Each row was made from one small tree. The marks that hang from a mark follow it in brackets, in alphabetical order. Every link used is in the known rows. Write each row's tree.
In the rows, 128 means zero.
Known rows:
lepas{rumu{lofoz{sibuvaf}}}: [148 139  99 141 116 118 136 140 124 147 122 102 143 112 140 129 165 120
 131  99 118 157 122 138 148 134 143 113 140 110 149 146 112 123 136 105
  95 144 129  95 122 143 139 107 126 133 118]
guve{boleb{mozu} lofoz{rumu{lepas} sibuvaf}}: [122 146 106 150 137 109  67 137 189 135  92 139 141  82 126 125 163 104
 145  64 133 145 117 134 128 107 149 153 203 127 157 117 142 159 146 120
 121 158  81  65 100 125 137  88 124 146 125]
sibuvaf{lofoz{rumu}}: [143 112 166 126 138 157 100 134  86 121 122 120 148 112 100 143 135 140
 126 114 135 126 160 141 133 157 123 133 132  94 123 131  92  91 121 119
 121 135 112 116 153 104 139 114  93 136 134]
gubed{boleb vutel}: [134  88 212 113 137 133 130 142  93 109 127 141 114 115 141 116 129 137
  84 176 120 145 133 108 143 114 173 151 112 171 130 115 137 120 151 103
 177 131 116 120  95 101 109 123 106 116 174]
vutel{guve mozu{disu} rumu}: [125 157  93  79 123 153 172 106 159 113 165 137 105 142 150 106 112 141
 133 114 133 121 151 116 114 158 119  91  76 149 140 126 130 132 119 128
 108 118 151 170 137 189 152 176 129 123  87]
lofoz{sibuvaf}: [135 120 143 113 135 125 137 163  96 142 124 117 149 129 136 127 134 134
 132  97 123 152 120 102 147 162 134 134 134 118 139 148 115 118 147 104
 119 127 133 121 141 107 118 115 130 122 145]
rumu{lepas lofoz}: [139 118 145 170 122  90 153 133 123 147 105  93 131 152 134 149 145 136
 129 135 114 140  94 140 108  71 155 164 147 142 136 127 139 115 131 120
 126 138 116 119 107 100 140 106 130 129  92]
mozu{vutel}: [116  89 176 145 144 147 138 155  76 168 121 120 127 133 115 122 112 135
 128 149 146 126 115 124 122 126 134 143 124 127 113 122 135 126 150 136
 143 109 141 146 144  79 116 117 140 131 174]
boleb{rumu{lofoz}}: [145 129 147 160 101 138 119 127 109 139 102 118 114 145 120 149 154 144
 122 103 117 121 133 149 127 106 146 118 146  99 125 130 127  84 131 141
 102 119 107 116  98 103 143 124 125 132 119]
disu{rumu{lepas}}: [160 146 145 143 151 123 151 159  76 162 110 101 146 134 117 163 130 132
 148 150 109 124 131 106 128 142 139 177 173 146 132 146 128 129 107  98
 129 123 150 111  86  78 141 104 118 129 136]
gubed{boleb disu{rumu}}: [151 110 178  91 159 144  94 160  51 131 137 140 114 107 143 128 134 109
 110 183 103 122 164 107 147 151 143 155 162 186 131 127 126 103 135  85
 147 116 148  92  94 118 134 128 115 118 144]
guve{lofoz{rumu}}: [142 132 162 120 141 151 109 117 109 155 113 134 135  97 118 144 139 136
 106  94 133 119 126 127 141 130 113 128 123  97 115 130  97 111 145 128
 113 134 105 102 128 116 135 111 110 138 159]
mozu{disu}: [118 116 160 129 134 140 140 138  93 141 137 119 122 152 122 127 145 144
 140 146 130 131 138 110 144 139 115 140 116 112 131 121 132 115 154 108
 106 123 142 151 144 110 140 148 123 131 130]
boleb{rumu}: [150 126 157 144 120 153 121 149  72 142 115 125 128 135 115 149 138 147
 123 103 131 130 149 123 149 149 146 121 143  93 129 138 132  90 132 129
 110 104 128 118 111  92 137 127 120 122 151]
guve{boleb{mozu{vutel} rumu}}: [106 103 153 184 125 156  69 150 121 158  97 143 103 113 112 118 138 115
 142 113 145 113 151 143 120 118 166 119 180 106 137 101 175 131 154 166
 137  95 116 120 100  84 135 123 146 142 164]
disu{rumu}: [154 139 160 125 149 148 139 161  69 167 119 116 140 124 127 151 125 131
 138 133 110 110 146 103 136 164 116 140 141 123 124 147 103 107 125 118
 127 113 155 125 109  88 144 125 120 125 157]
gubed{disu lepas lofoz vutel{mozu rumu}}: [123  85 131  89 139 132 142 150 136  61 134 146  93 122 171  93  99 109
  40 221  81 144 113 125 124 107 212 113 113 252 151 121 145 130 107  86
 177 142  82  99 100 143 101 134 120  60  91]
vutel{guve{boleb lofoz{sibuvaf}} pimug rumu}: [122 150  44  99 151 115 152 101 201  84 160 160 140 122 159 109 121 113
 111  79 161 139 101 122 106 150  79  76  82 154 119  97 113 157 147 175
 148 140 121  95 168 164 149 143 156 118 130]
mozu{disu lofoz{rumu sibuvaf} vutel}: [ 89 111 134 135 114 127  92 131 132 142 126 112 147 128  77 107 122 138
 172 134 131 122 123 138 177 156  91 146 162  77 121 149 131 172 111 102
  96 166 135 173 169 124  91 128 128 156 153]
gubed{boleb}: [141  98 197 120 149 116 109 147  81 127 140 139 132 114 141 122 131 130
  94 142 124 139 153 120 133 122 147 151 115 137 125 128 131 106 153 116
 155 103 130 122 116 111 124 112 116 131 153]
sibuvaf{lofoz}: [130 100 165 141 146 154 123 142  79 130 131 120 143 135 114 141 136 128
 123 138 131 136 150 136 118 127 126 143 115 115 130 113 104  95 138 138
 134 119 123 123 157  95 130 118 117 139 115]
vutel{guve{boleb{mozu{lofoz}}} pimug rumu}: [114 126  61 141 124  97 126  91 197 109 157 128 131 138 153 114  85 112
 129  98 152 104 143 130 107 109  98  82  88 105 135 108 139 137 127 201
 148  99 140 146 165 172 140 163 158 132 104]
disu{rumu{lepas lofoz}}: [153 147 131 160 132 108 151 140 113 161  98  94 134 140 125 165 146 131
 147 145  98 116 112 127 109 102 137 166 175 148 127 133 124 123 108 116
 123 138 133 108  74  93 153 104 126 132 104]
vutel{guve{boleb} mozu rumu{lepas lofoz}}: [125 158  73 136 123 107 162 116 204 100 141 126 115 140 158 115 131 113
 123 105 120 138 123 139  66  95 158 106 113 196 156 117 151 151 107 159
 148 134 114 121  92 169 166 128 145 117  47]
gubed{boleb lofoz{rumu}}: [134 114 177 112 142 110  63 147  99  94 118 160 144  82 132 124 138 127
  78 140 135 123 151 132 150 122 154 140 144 132  97 128 111 103 122  93
 148 119  97  98 115 127 116 100  91 132 147]
vutel{guve mozu{disu} pimug}: [119 170 100  86 112 156 191  90 146 109 169 159 107 146 138 133 111 133
 134 131 159 136 123 122  95 125  97  96  41 116 110 126 124 120 136 160
 130  99 156 170 174 188 119 168 135 103 116]
guve{boleb lofoz{rumu sibuvaf}}: [117 139 131 126 153 142  84 140 147 133 113 150 153  93 124 120 160 115
 117  76 125 137 118 115 139 156 110 120 152 125 139 123 109 147 154 129
 123 165  91  74 133 117 143 101 120 128 157]
mozu{disu{rumu{lofoz}}}: [129 139 135 140 125 138 129 130 114 153 109 115 110 150 124 143 155 133
 158 158  94  95 139 121 122 126 104 140 154 126 117 115 108 112 128 115
 105 140 144 138 106 110 164 148 125 140 109]
disu{rumu{lofoz}}: [147 139 141 139 130 135 134 137  94 168 100 110 126 133 132 151 139 126
 136 134  94 100 130 121 114 122 118 133 147 134 114 133  99  98 125 135
 121 131 139 121  96  99 160 122 128 130 127]
gubed{boleb lepas lofoz vutel{mozu pimug}}: [123 103 168 108 129 107 133 116 142  41 141 188 106 104 161 117 107 105
  22 232 112 156 106 141  97  59 188 128  56 210 108 116 140 132 125 130
 227 109  86 111 108 148  67 103 114  67 134]
lofoz{rumu{lepas} sibuvaf}: [152 146 130 118 126  99 128 158 107 130 113 109 167 114 111 140 137 151
 149  84 136 160 110 122 156 162 150 152 181 119 140 170 127 132 109  71
 107 159 115 102 118 113 119  92  99 123 146]
lofoz{rumu sibuvaf}: [143 139 146 100 123 125 111 158  96 142 113 127 157 109 119 129 136 146
 138  74 131 142 134 109 164 185 130 121 149 102 130 172 102 115 127  90
 102 149 120 116 136 117 124 107 104 123 166]
boleb{rumu{lofoz{sibuvaf}}}: [140 142 118 143  97 122 110 138 126 127 101 120 132 139 123 136 162 136
 134  73 112 142 123 146 145 142 146 110 165 106 132 145 120  99 128 124
  90 139 101 106 101 112 133 117 132 136 118]
vutel{pimug}: [143 119 138 123 134 118 164 128  78 140 146 130 140 141 133 145 111 140
 113 133 152 137 111 120 121 126 112 122  81  98 115 139 120  87 160 150
 143  94 142 138 159 116 116 132 130 106 162]
mozu{disu{rumu} vutel}: [115 123 151 135 145 164 128 145  81 174 120 122 114 140  97 128 128 134
 166 185 125  95 138 115 136 159 105 148 162 122 104 110 128 149 133 112
 123 126 166 156 125  84 134 143 129 144 169]

Write each row's tree:
[145  87 157 129 165 107  92 156  92  69 143 146 116  96 164 109 152  81
  36 230 109 155 166 142 162 108 203 137 134 190 130 109 148 132 111  60
 163 124 109  50 114 148 119  96 110  99 100] : gubed{boleb disu lepas{rumu} lofoz}
[124 101 162 114 112 115 109  96 139  87 139 159  86 117 141 109 132 135
 112 184 142 129 134 133 132  79 156 138 104 136 124  90 162 112 171 116
 167 116 119 145 118 144  99 158 111 122 167] : gubed{boleb{mozu{disu}} vutel{pimug}}
[111 137 110 134 127 126 110 139 119 152 125 109 154 147 104 131 139 119
 174 152  92 114 143 106 169 169  78 158 160 101 137 146 111 159 106  99
  97 152 158 149 141 117 119 141 137 148 121] : mozu{disu{rumu} lofoz{sibuvaf}}
[101 124  93 139 126 119 130 118 123 147 142 125 143 145  88 129 105 120
 179 184 134 111 102 133 144 147  53 151 140  96 105 137 127 170 112 136
 125 137 172 171 167 121  86 142 155 145 165] : mozu{disu{rumu} lofoz{sibuvaf} vutel{pimug}}
[119 127 150 170 145 163  92 133 123 134 113 153 122 125 120 140 167 114
 102 107 129 128 139 128 126 116 121 120 141 112 133  95 135 125 159 165
 128 124 104  81 106  90 153 116 140 129 138] : guve{boleb{rumu} lofoz}
[128 166  53  75 128 145 184  60 193  93 180 168 103 127 150 122 106 125
 114 122 157 117 108 146  90 115  70  79  31 138 114  99 117 133 140 174
 122 114 137 152 162 212 134 173 147 123  96] : vutel{guve{lofoz} mozu{disu} pimug rumu}
[118 131 128 160 126 128  95 117 128 174 112 109 118 135 110 140 126 110
 169 154  97  83 168 118 143 119  97 159 160  86 138 128 128 135 117 129
  99 116 156 158 122 125 131 156 135 160 114] : boleb{mozu{disu{rumu} lofoz}}
[128 180  78 112 100 120 136 121 173 114 135 117 161 114 115 133 107 122
 149  75 126 158 111 124 135 135 134 146 125 118 144 183 124 167  67 117
 116 155 131 133 138 187 100 103 123 128  89] : vutel{guve mozu{lofoz{rumu{lepas} sibuvaf}}}
[ 98 161  95 107 122 161 170  94 162 104 170 173 107 150 144 117 131 118
 132 135 153 136 134 108  82 130  96  89  47 133 123 110 137 137 147 183
 147 112 149 152 171 177 139 169 145  96 113] : vutel{guve{boleb} mozu{disu} pimug}
[125 113 124 111 145 141 160 137 130 129 137 115 121 135 138 108  84 145
 131 114 162 114 127 123 124 152 131  97 110 143 105 115 130 143 114 143
 140 115 152 156 148 125 140 145 143 138 144] : mozu{vutel{guve rumu}}
[108 145 109 107  98 136  99 118 151 137 139 129 145 114  97 117 133 130
 154 106 105 137 136 129 155 156  92 133 121  91 154 177 122 151 114 104
  91 151 128 166 151 178  92 133 117 133 110] : vutel{mozu{disu lofoz{rumu sibuvaf}}}
[121 145  98 102 143 149 151 134 160 112 157 148 119 123 163 106 111 117
 111  96 132 130 159 108  96 158 134  75  78 172 151 127 131 138 127 162
 149 111 135 136 127 164 161 151 140 106 102] : vutel{guve{boleb} mozu rumu}
[102  77 157 180 123 120  90 128 123 184 109 110 126 123 115 123  93 110
 142 145 129 111 122 143 128  80 136 154 138  93 128 123 147 138 137 162
 135 103 136 164 147 111  91 122 156 161 137] : boleb{mozu{lofoz vutel}}
[145 125  78 122 103  65 184 118 175  76 125 106 131 149 141 128 118 153
 121 133 126 157  51 150 119 102 154 120 135 183 143 124 145 139 123 104
 146 165 102 115  99 130 109 129 123 104 121] : gubed{vutel{pimug rumu{lepas lofoz{sibuvaf}}}}
[154 132  99  93 121 123 177 118 116 126 179 144 133 121 146 133  92 138
 102 120 143 133 117 143  98 140 110  88  61 136 138 155 125  94 147 153
 135  85 135 155 137 169 112 145 129  95 134] : vutel{mozu pimug rumu}
[114 166  52  83 101 127 159 102 215  91 148 132 101 141 156  96 131 132
 151  87 114 135 122 139 112 144 123  82  94 165 142 131 119 141 111 126
  91 146 126 158 131 208 147 165 139 130  58] : vutel{guve mozu{disu} rumu{lofoz{sibuvaf}}}
[ 67 121 130 156 132 154  90 103 163 128 130 129 125 150  94 101 120 125
 158 140 151  98 147 122 147 140  88 125 129  95 108 101 144 192 101 155
 133 158 145 163 177 124 139 146 135 150 134] : mozu{disu lofoz{rumu} vutel{guve{boleb}}}
[ 99 137  98 170  93 125  54 128 190 120  90 142  97 140 128 111 195 115
 169  80 111 128 148 150 137 114 148 103 193 104 158 103 163 125 150 130
  82 145  92 107  97 130 157 148 140 149  95] : guve{boleb{mozu{disu} rumu{lofoz{sibuvaf}}}}
[149 114 168 149 113 119  83 122 112 107 114 141 114 122 130 134 162 130
  98 120 114 126 155 158 127  97 160 127 143 124 121 120 136  89 137 132
 122 111 105 107  78 117 136 112 120 144 127] : gubed{boleb{rumu{lofoz}}}
[113 129 127 155 122 115 128 113 145 136 115  96 145 131  93 136  94 137
 147 127 156 122 106 132 139 111 128 162 152  99 103 131 144 178  69 132
 139 151 144 151 149 117 110 104 129 148 132] : mozu{lofoz{rumu{lepas}} vutel{guve}}
[112 113 118 166 110  87  77 135 159 157  95  97 153  95  91 126 109 120
 173 104 138 132 101 154 154 108 146 175 206  91 143 155 158 167  99 110
 112 148 119 137 124 123  81  89 135 164 142] : boleb{mozu{lofoz{rumu{lepas} sibuvaf} vutel}}
[147 122 149 145 135 129 117 139  98 116 117 107 156 119  92 153 140 144
 137 124 136 139 140 152 125 133 147 166 162 111 129 127 122 110 106 102
 123 146 106 101 131  98 133  92  89 142 117] : sibuvaf{lofoz{rumu{lepas}}}
[135 127 122 151 119  83 149 147 137 133 101  98 147 144 131 138 157 133
 145 108 112 160  83 137 121 100 154 158 161 149 145 140 135 130 132 101
 117 155 109 108 110 114 126  95 134 132 102] : rumu{lepas lofoz{sibuvaf}}
[110 159 100 112 115 145 117 132 137 154 140 131 143 131 107 128 134 105
 168 149  84 122 142 115 142 158  81 152 135 122 155 169 117 161 107 113
 102 139 160 160 127 158 103 142 141 137 104] : vutel{mozu{disu{rumu} lofoz{sibuvaf}}}
[133 146 108 112 142 141 176  84 147 123 147 148 120 128 151 148 114 127
 105 110 166 130  93 120 102  97  90 103  51 112  86  94 101 112 147 187
 146 112 137 116 174 144 127 137 149 122 140] : vutel{guve{lofoz} pimug}
[140 137 109 103 156 138 155 110 156 117 142 127 123 122 156 124 108 131
 105  93 148 113 126 120 119 128 113 100  86 142 112  93 103 129 131 151
 127 128 129 120 142 147 157 139 141 140 110] : vutel{guve{lofoz} rumu}
[129 108 183 122 129 148 176 139 115 114 120 134 104 131 149 117 113 127
  73 190  87 149 119 107 115 115 192 131  82 190 145 150 140 136 124 124
 183 135 108 136 103 111 101 116 118  70 138] : gubed{lepas vutel{mozu}}
[156 148  78 108 132  92 202 111 146  94 159 115 140 149 142 141  92 153
 127 111 169 133 104 128 109 134 123 111  90 136 113 129 142 124 110 133
 140 114 147 133 144 149 138 141 130 113 119] : vutel{guve pimug rumu{lepas}}
[151 139  86  91 134 114 188 109 129 102 165 128 131 142 152 130  87 149
 118  95 169 120 126 118 113 157 104  78  67 122 107 124 110 105 126 157
 137 104 152 147 164 158 143 153 134 108 138] : vutel{guve pimug rumu}
[116 122 151 144 135 159 102 137 111 181 105 129  96 119 109 125 131 121
 181 164 126  83 149 128 129 132 120 150 178 116 118 107 138 138 137 121
 114 110 156 158 111  99 138 147 136 158 159] : boleb{mozu{disu{rumu} vutel}}
[ 98  85 102 147 124 101 146  96 135 124 167 116 130 160 103 115  84 143
 142 185 157 100 111 159 133 119  67 122  96  96 114 114 150 154 134 150
 128 117 153 197 180 135  98 165 152 144 143] : mozu{disu lofoz vutel{pimug rumu}}
[140 141 113 153  82 116  79 130 157 142  81 124 109 116 133 133 160 124
 149  55 113 131 130 153 136 110 167 110 183  94 141 137 132  91 134 133
  80 116  96 107  89 128 129 123 138 144 112] : boleb{mozu rumu{lofoz{sibuvaf}}}
